Each row was made from one path, in order. Every step used is in the known rows, and no mark comes twice. Write each row's path.
Known rows
sile > lonako: [-1.09 -0.84 -0.28 -0.35  2.09  0.36 -0.80 -0.23  0.36 -0.26 -2.56 -0.72
  2.36  0.21 -0.23 -0.79  0.34 -0.09 -0.03  0.30  1.34 -1.19  3.82  0.27]
lonako > sile: [ 0.10  0.62  0.92  0.63  0.02  0.92  0.65 -0.09 -0.21  0.53 -1.55  1.16
  0.56  0.37 -0.66  1.65  1.30  0.85  0.35  0.25 -0.56  0.83  0.65  1.36]
lonako > burogi > femata > velob > vodav > sile: [ 0.67  2.42 -1.81 -6.13  2.10 -0.78  2.62  5.83  0.98  1.04  2.66  0.55
  2.27  1.23 -4.58  3.16  1.52  4.07 -0.64  0.13 -3.08 -0.52 -1.40  2.33]
telep > lonako > sile: [ 0.55  0.59  0.81  0.55  2.31  1.64  0.27 -0.60 -0.37  0.55 -2.02  0.67
  4.83  1.55 -0.63  2.12  0.59  1.05 -0.65  0.29  0.81  0.13  1.78  1.40]
sile > lonako > burogi: [-1.22  0.22 -2.07 -4.95  2.49  0.87 -0.15  2.17 -0.07  0.35 -2.54 -0.65
  1.96  1.04 -0.89 -0.99  0.86  0.41  0.50  0.96  1.17 -1.61  3.81  0.12]
sozi > femata > telep > vodav: [ 2.16  1.54  0.33  1.48  0.52  0.67  3.04  1.69  0.58 -0.46  0.90 -0.55
  5.20  0.46 -0.80  1.76 -1.25  4.31  0.03  0.83  1.05 -3.23 -1.11  0.13]
sozi > femata > telep: [ 2.44  0.00  0.49  0.33  0.87 -0.04  2.39  2.92  0.86  0.07  1.09  0.13
  0.10 -0.25 -0.73  1.20 -1.77  3.75  0.76 -0.82 -0.22 -3.04 -1.93  0.79]
burogi > femata > sile: [ 0.51 -0.63  0.49 -0.27 -0.63 -1.16  1.97  3.22  0.57  0.74  2.57  0.62
 -0.10 -0.12 -0.38  2.73  2.87  2.95 -0.25  1.71 -0.11  0.65 -3.35  0.59]
sile > lonako > burogi > femata > velob > vodav: [-0.03  1.55 -2.52 -6.36  4.07 -0.77  1.17  5.62  0.84  0.63 -2.32 -1.62
  3.98  0.59 -5.08  1.51  1.79  3.72 -1.06  0.69 -1.72 -1.17  2.07 -0.97]
vodav > telep > lonako > burogi > femata: [ 0.36  0.98 -1.13 -2.46  3.24  0.62  1.22  3.32  0.97  1.10  1.05 -0.31
  3.00  2.04 -0.48  4.36 -0.11  2.21  0.37  2.48  2.18 -3.15 -3.86  0.26]
vodav > sile > lonako > burogi > femata: [-0.76 -0.01 -1.37 -4.78  1.47  0.59  1.66  3.01  1.38  1.22 -0.01  0.88
  1.63  1.98 -0.69  0.41  1.04  2.91  0.76  2.18  2.01 -1.84 -0.14  2.90]
sile > lonako > burogi > femata: [-0.63 -0.22 -1.64 -4.68  1.44  0.08  1.06  3.23  0.75  0.97 -2.46 -0.50
  1.15  0.96 -1.03 -0.40  0.93  2.62  0.27  2.53  1.95 -1.40 -0.73 -0.68]
burogi > femata: [ 0.64 -0.36  0.36  0.27 -1.06 -0.86  1.33  1.04  0.82  0.76  0.05  0.05
 -0.79  0.04 -0.19  0.62  0.12  2.31 -0.14  1.45  0.68  0.29 -4.44 -0.70]
burogi > femata > velob > vodav > telep > lonako: [ 1.09  1.51 -0.33  0.31  5.61 -0.74  0.48  3.20  1.69  0.09  1.21 -1.26
  6.43  0.82 -3.70  6.43  0.49  2.69 -1.61 -0.17 -1.49 -2.50 -0.98  0.08]
velob > lonako > burogi > femata > telep > vodav: [ 0.10  2.27 -1.50 -2.23  3.82  2.38  1.65  4.74  1.24  0.63  0.39 -1.75
  6.63  1.34  0.36  2.58 -0.40  4.90  0.16  5.61  3.35 -2.84 -0.90 -0.16]
femata > sile > lonako: [-1.03 -1.23 -0.19 -0.86  2.65 -0.03 -0.45  1.95  0.21 -0.38  0.00 -0.12
  2.93  0.05 -0.29  1.25  3.29  0.60 -0.15  0.54  0.69 -0.83  4.88  1.53]
velob > vodav > telep > lonako > sile: [ 0.31  2.20  0.77  1.68  3.84  1.58 -0.69  0.26  0.86  0.31 -1.13  0.20
  7.35  1.37 -0.34  6.12  1.84  1.62  0.20 -1.54 -2.07 -1.93  3.24  2.98]
telep > vodav > sile > lonako: [-1.51  0.59 -0.17  0.69  1.97  1.73  0.28 -1.57  0.91 -0.67 -0.22  0.29
  8.02  1.92  0.34  0.55  1.25  0.80 -0.43  1.60  2.49 -1.88  5.01  3.18]
velob > lonako: [-0.14 -0.01 -0.21  0.02  4.00  2.08 -0.86  0.39 -0.12  0.17 -0.92 -0.46
  2.74  0.18 -0.08  0.60  0.61  1.02  0.17  1.43  1.72 -0.34  3.29  0.22]
telep > lonako > burogi > femata: [ 0.87  0.61 -1.48 -4.34  1.71  0.51  1.60  3.11  0.08  1.22 -0.36 -0.31
  2.99  1.99 -0.71  1.12 -0.10  2.97 -0.57  2.23  1.91 -1.00 -3.27 -0.85]
sile > lonako > burogi > femata > telep > vodav: [-0.96  1.24 -1.49 -2.49  1.74  0.59  1.48  4.12  1.77  0.14 -1.35 -1.79
  6.20  1.21  0.26  1.15 -0.50  3.72 -0.04  4.43  2.90 -3.63 -0.54 -0.16]
vodav > telep > lonako > sile: [-0.01  0.85  1.16  2.45  3.92  1.81 -0.34 -0.41  0.59  0.48 -0.58  0.77
  4.94  1.68 -0.21  5.55  0.69  0.26  0.25  0.47  1.06 -2.20  1.24  2.52]
sozi > femata > velob: [ 3.07  0.34 -0.38 -1.72  3.15 -0.36  3.16  2.64 -0.61 -0.06  0.44 -0.05
  0.60  0.15 -5.87  1.57  0.35  2.76 -1.15 -0.99 -0.35 -0.95 -0.65 -1.10]

Write each row's path
[ 0.34  0.96 -1.52 -4.40  3.50  1.64  1.30  3.86  0.13  1.55 -0.74 -0.63
  1.43  1.06 -0.96  1.04  1.01  3.70  0.40  3.75  2.42 -0.57 -1.02 -0.77]  velob > lonako > burogi > femata
[-1.14  0.02 -1.88 -5.54  2.96  0.45  0.31  4.26 -0.31  0.12 -0.17 -0.14
  2.66  1.06 -1.09  1.01  3.64  1.11  0.28  1.20  0.51 -1.15  4.61  1.22]  femata > sile > lonako > burogi
[ 0.36  0.70 -0.85 -2.97  3.74  0.26  1.82  5.36  0.82  1.08  3.48  0.15
  3.84  1.89 -0.53  6.50  2.72  2.98  0.12  2.69  1.33 -2.78 -2.97  1.38]  vodav > telep > lonako > burogi > femata > sile
[ 2.72 -0.09  0.23 -1.16  0.67 -0.18  3.28  2.85 -0.66  0.24  2.10  1.14
  0.81  0.29 -1.97  2.32  3.34  4.07  0.15 -0.89 -0.65 -0.69 -0.40  0.91]  sozi > femata > sile
[-0.65  1.33 -1.71 -5.60  1.31  0.04  1.19  3.58  1.60  1.15 -0.49  0.57
  4.12  1.58 -0.73  0.93  2.23  4.32  0.77  0.40 -1.17 -1.66  1.71  3.44]  velob > vodav > sile > lonako > burogi > femata
[-1.99  1.68 -1.62 -2.87  2.87  2.00  0.52  3.04  1.73 -0.21  0.94 -0.36
  7.79  2.23  0.85  1.23 -0.42  1.71  0.67  2.61  2.27 -4.19  4.33  4.11]  femata > telep > vodav > sile > lonako > burogi
[ 0.88  1.09 -1.77 -5.41  2.25 -0.97  2.57  5.42  0.09  0.85  0.73 -0.60
 -0.68  0.73 -4.75  1.81  0.21  2.45 -1.14  2.30  0.09 -0.23 -3.64 -1.70]  lonako > burogi > femata > velob
[-1.47  1.49 -2.13 -5.76  2.27  1.10 -0.27  2.71  0.82  0.46 -0.63  0.46
  4.89  1.65 -0.50  0.29  2.00  2.12  0.94 -1.14 -1.85 -1.94  6.02  4.08]  velob > vodav > sile > lonako > burogi
[ 1.38  0.20 -1.67 -6.17  3.20  0.75  3.07  5.16 -0.76  0.40 -0.32  0.57
  2.66  1.35 -2.89  1.37  4.13  4.38  0.57  0.15  0.56 -2.20  3.35  0.98]  sozi > femata > sile > lonako > burogi
[-1.16  0.54 -0.45 -1.07  1.89  0.40 -0.90  0.08  1.31 -0.07 -0.40  0.39
  5.32  0.81  0.16  0.41  1.64  1.57  0.55 -1.88 -1.74 -1.47  6.12  4.31]  velob > vodav > sile > lonako
[ 2.73  2.17 -0.35 -0.54  4.36 -0.47  2.39  3.39  0.62 -0.33  1.22 -0.35
  3.04  0.01 -5.67  5.63  1.42  3.52 -0.22 -2.81 -3.39 -3.03  0.84  0.45]  sozi > femata > velob > vodav > telep
[ 0.21  2.91 -2.48 -4.65  7.07  0.59 -0.13  4.74  0.27 -0.06  0.93 -1.22
  6.87  1.66 -4.36  5.64  0.64  0.94 -0.97 -0.95 -2.29 -3.21  3.31  0.44]  femata > velob > vodav > telep > lonako > burogi
[-0.91  1.91 -2.65 -6.77  5.17  0.53  0.32  4.42  0.68  0.06  0.09 -0.11
  5.47  1.69 -4.42  1.59  1.85  1.86 -0.47 -1.06 -2.38 -1.81  6.80  3.24]  femata > velob > vodav > sile > lonako > burogi
[ 3.23  1.12  0.50 -1.11  7.31  2.51  3.21  2.89 -0.92  0.55 -2.01  0.51
  4.09  0.98 -6.63  3.91  2.10  5.00 -0.72  0.68  0.86 -0.45  3.48  0.45]  sozi > femata > velob > lonako > sile
[ 0.78 -0.51  0.41  1.17  1.90 -0.42  0.62  2.73  1.94  0.33  1.00 -0.84
  3.52  0.58  1.08  1.92 -2.69  2.94 -0.47  1.86  1.74 -2.62 -3.80  0.46]  burogi > femata > telep > lonako
[ 0.20  1.02  0.40  2.56 -0.57 -0.31  1.68  1.91  1.84 -0.08  1.23 -1.05
  4.08  0.19  1.06  2.04 -1.53  3.44 -0.55  3.41  1.73 -1.98 -4.14 -0.18]  burogi > femata > telep > vodav
[-0.16  0.90 -1.64 -3.67  3.40  1.08 -0.24  4.22  0.62  0.11  0.75 -1.14
  4.03  1.43  0.42  1.27 -2.45  1.16  0.07  0.98  0.99 -3.37  0.61  0.82]  femata > telep > lonako > burogi
[ 0.19  0.72  0.78  0.48  4.17  2.87 -0.02  0.18 -0.24  0.85 -2.44  0.48
  3.49  0.68 -0.70  2.08  1.77  2.04  0.44  1.70  1.32  0.54  4.06  1.55]  velob > lonako > sile
[ 0.54  2.68 -1.83 -4.25  3.61 -1.01  1.74  6.16  1.23  0.67  1.47 -0.90
  1.68  0.45 -4.59  5.76  1.42  3.03 -0.25  0.45 -2.87 -2.31 -2.32 -0.07]  lonako > burogi > femata > velob > vodav > telep
[-0.83 -0.19 -1.37 -3.80  2.06 -0.33  0.88  5.34  2.09  0.69 -1.18 -1.15
  1.27  0.43  0.18  0.50 -1.30  3.11  0.83  2.76  1.63 -3.51 -1.27  0.46]  sile > lonako > burogi > femata > telep
[ 3.05  0.64  1.32  0.91  3.14  1.39  2.48  2.51  0.59  0.52 -1.10  0.79
  5.31  1.36 -1.50  3.30 -1.21  5.04  0.23 -0.41  0.74 -2.97 -0.01  2.11]  sozi > femata > telep > lonako > sile
[-1.07  0.18  0.42  2.07  1.40  0.46  1.30  1.52  3.00 -0.04  1.28 -0.29
  7.36  1.34  1.37  1.97 -0.83  3.60 -0.05  3.49  3.02 -3.68  0.07  3.59]  burogi > femata > telep > vodav > sile > lonako
[ 0.94  0.14  1.50  1.83  1.78  0.49  1.25  2.61  1.79  0.91 -0.64  0.17
  4.18  0.94  0.39  3.63 -1.60  3.75 -0.27  2.09  1.24 -1.80 -3.15  1.74]  burogi > femata > telep > lonako > sile
[-0.72  1.29  0.28  2.04  0.35  1.08  0.62  0.73  1.87 -0.50  3.57  0.33
  5.74  1.15  1.71  2.20 -1.26  1.34  0.17  1.60  1.00 -2.66  0.73  4.15]  femata > telep > vodav > sile
[-0.20  2.21 -0.91 -2.25 -0.30  0.64  2.89  4.31  2.04  0.68  3.52  0.28
  4.37  1.85  0.83  2.72 -0.90  4.26  0.49  3.77  1.55 -2.85 -3.75  3.14]  lonako > burogi > femata > telep > vodav > sile
[ 0.96  0.70  0.26  1.03  2.76  1.63  2.72  1.24  1.78 -0.52  0.97  0.32
  8.14  1.78 -0.33  1.71 -0.47  4.57  0.42  0.89  2.51 -4.90  3.08  3.95]  sozi > femata > telep > vodav > sile > lonako
[-0.97  1.40 -1.58 -3.71  1.16  1.15  2.22  1.78  1.14  0.72 -0.09  0.26
  6.73  2.95 -0.49  1.04  1.90  3.34 -0.05  3.83  3.24 -2.03  0.44  2.33]  telep > vodav > sile > lonako > burogi > femata
[ 0.17 -0.11  0.06  0.84  3.01  0.35 -0.83  1.74  1.18 -0.32  0.71 -1.05
  4.41  0.52  1.35  1.41 -2.87  0.55 -0.42  0.39  1.15 -2.72  0.55  1.07]  femata > telep > lonako
[ 1.10  0.71  0.66 -0.23  6.01  1.44  1.84  3.14  0.39  1.08 -1.59 -0.08
  3.14  0.68 -4.91  4.10  1.83  3.95 -1.13  3.27  1.46  0.88  0.36  0.12]  burogi > femata > velob > lonako > sile
[ 0.19  1.47 -2.34 -5.66  7.33  2.00  0.36  4.73 -0.73  0.32 -0.22 -1.34
  2.95  1.14 -4.74  1.77  0.92  1.22 -0.90  2.25  1.05 -0.71  4.10 -0.83]  femata > velob > lonako > burogi
[ 2.55  1.06 -1.37 -4.38  3.60  1.07  2.65  4.93  0.19  0.52  0.37 -0.35
  3.99  1.66 -1.59  1.62 -1.92  4.48  0.35  0.04  0.99 -4.14 -0.80  0.53]  sozi > femata > telep > lonako > burogi
[ 0.32  0.63 -1.40 -4.77  3.94  1.19  1.74  5.97 -0.04  1.48  1.66 -0.08
  2.14  0.92 -1.10  3.15  3.86  4.49  0.39  3.68  1.61 -0.23 -0.18  0.51]  velob > lonako > burogi > femata > sile
[ 0.66  2.39  0.29  0.67  6.65  1.04 -0.20  2.03  0.72 -0.15 -0.57 -0.33
  8.00  1.35 -4.41  7.37  1.66  1.45 -1.12 -1.41 -2.62 -1.78  3.92  2.15]  femata > velob > vodav > telep > lonako > sile
[ 0.27  0.45 -1.14 -4.76 -0.13 -0.71  2.51  5.66  0.19  1.27  2.51  0.51
 -0.56  0.57 -0.89  2.63  3.19  3.48  0.20  2.36 -0.19  0.10 -3.66  0.35]  lonako > burogi > femata > sile
[ 0.61  2.36 -1.44 -3.36  3.04  0.39  0.63  3.87  1.16  1.03  0.40 -0.69
  5.33  1.61 -0.56  4.98  0.98  3.42  0.26  0.55 -1.00 -3.12 -1.79  0.66]  velob > vodav > telep > lonako > burogi > femata
[ 0.22  0.95 -1.21 -3.44  4.11  1.21  1.00  6.10  1.56  1.11  0.66 -1.21
  1.81  0.44  0.14  1.75 -1.13  4.34  0.93  3.91  2.15 -2.74 -1.50  0.36]  velob > lonako > burogi > femata > telep
[ 0.48  0.39  1.10  1.47  2.96  1.23 -0.11  1.66  0.98  0.23 -0.78  0.05
  5.04  0.86  0.61  2.98 -1.50  1.64 -0.07  0.63  0.50 -1.94  1.23  2.39]  femata > telep > lonako > sile
[ 0.86  1.07 -1.75 -3.63  6.21 -0.02  1.54  5.12  0.77  0.69  1.79 -0.86
  3.62  1.93 -4.33  5.75 -0.27  1.82 -1.13  2.49  1.59 -3.15 -3.12 -0.48]  vodav > telep > lonako > burogi > femata > velob
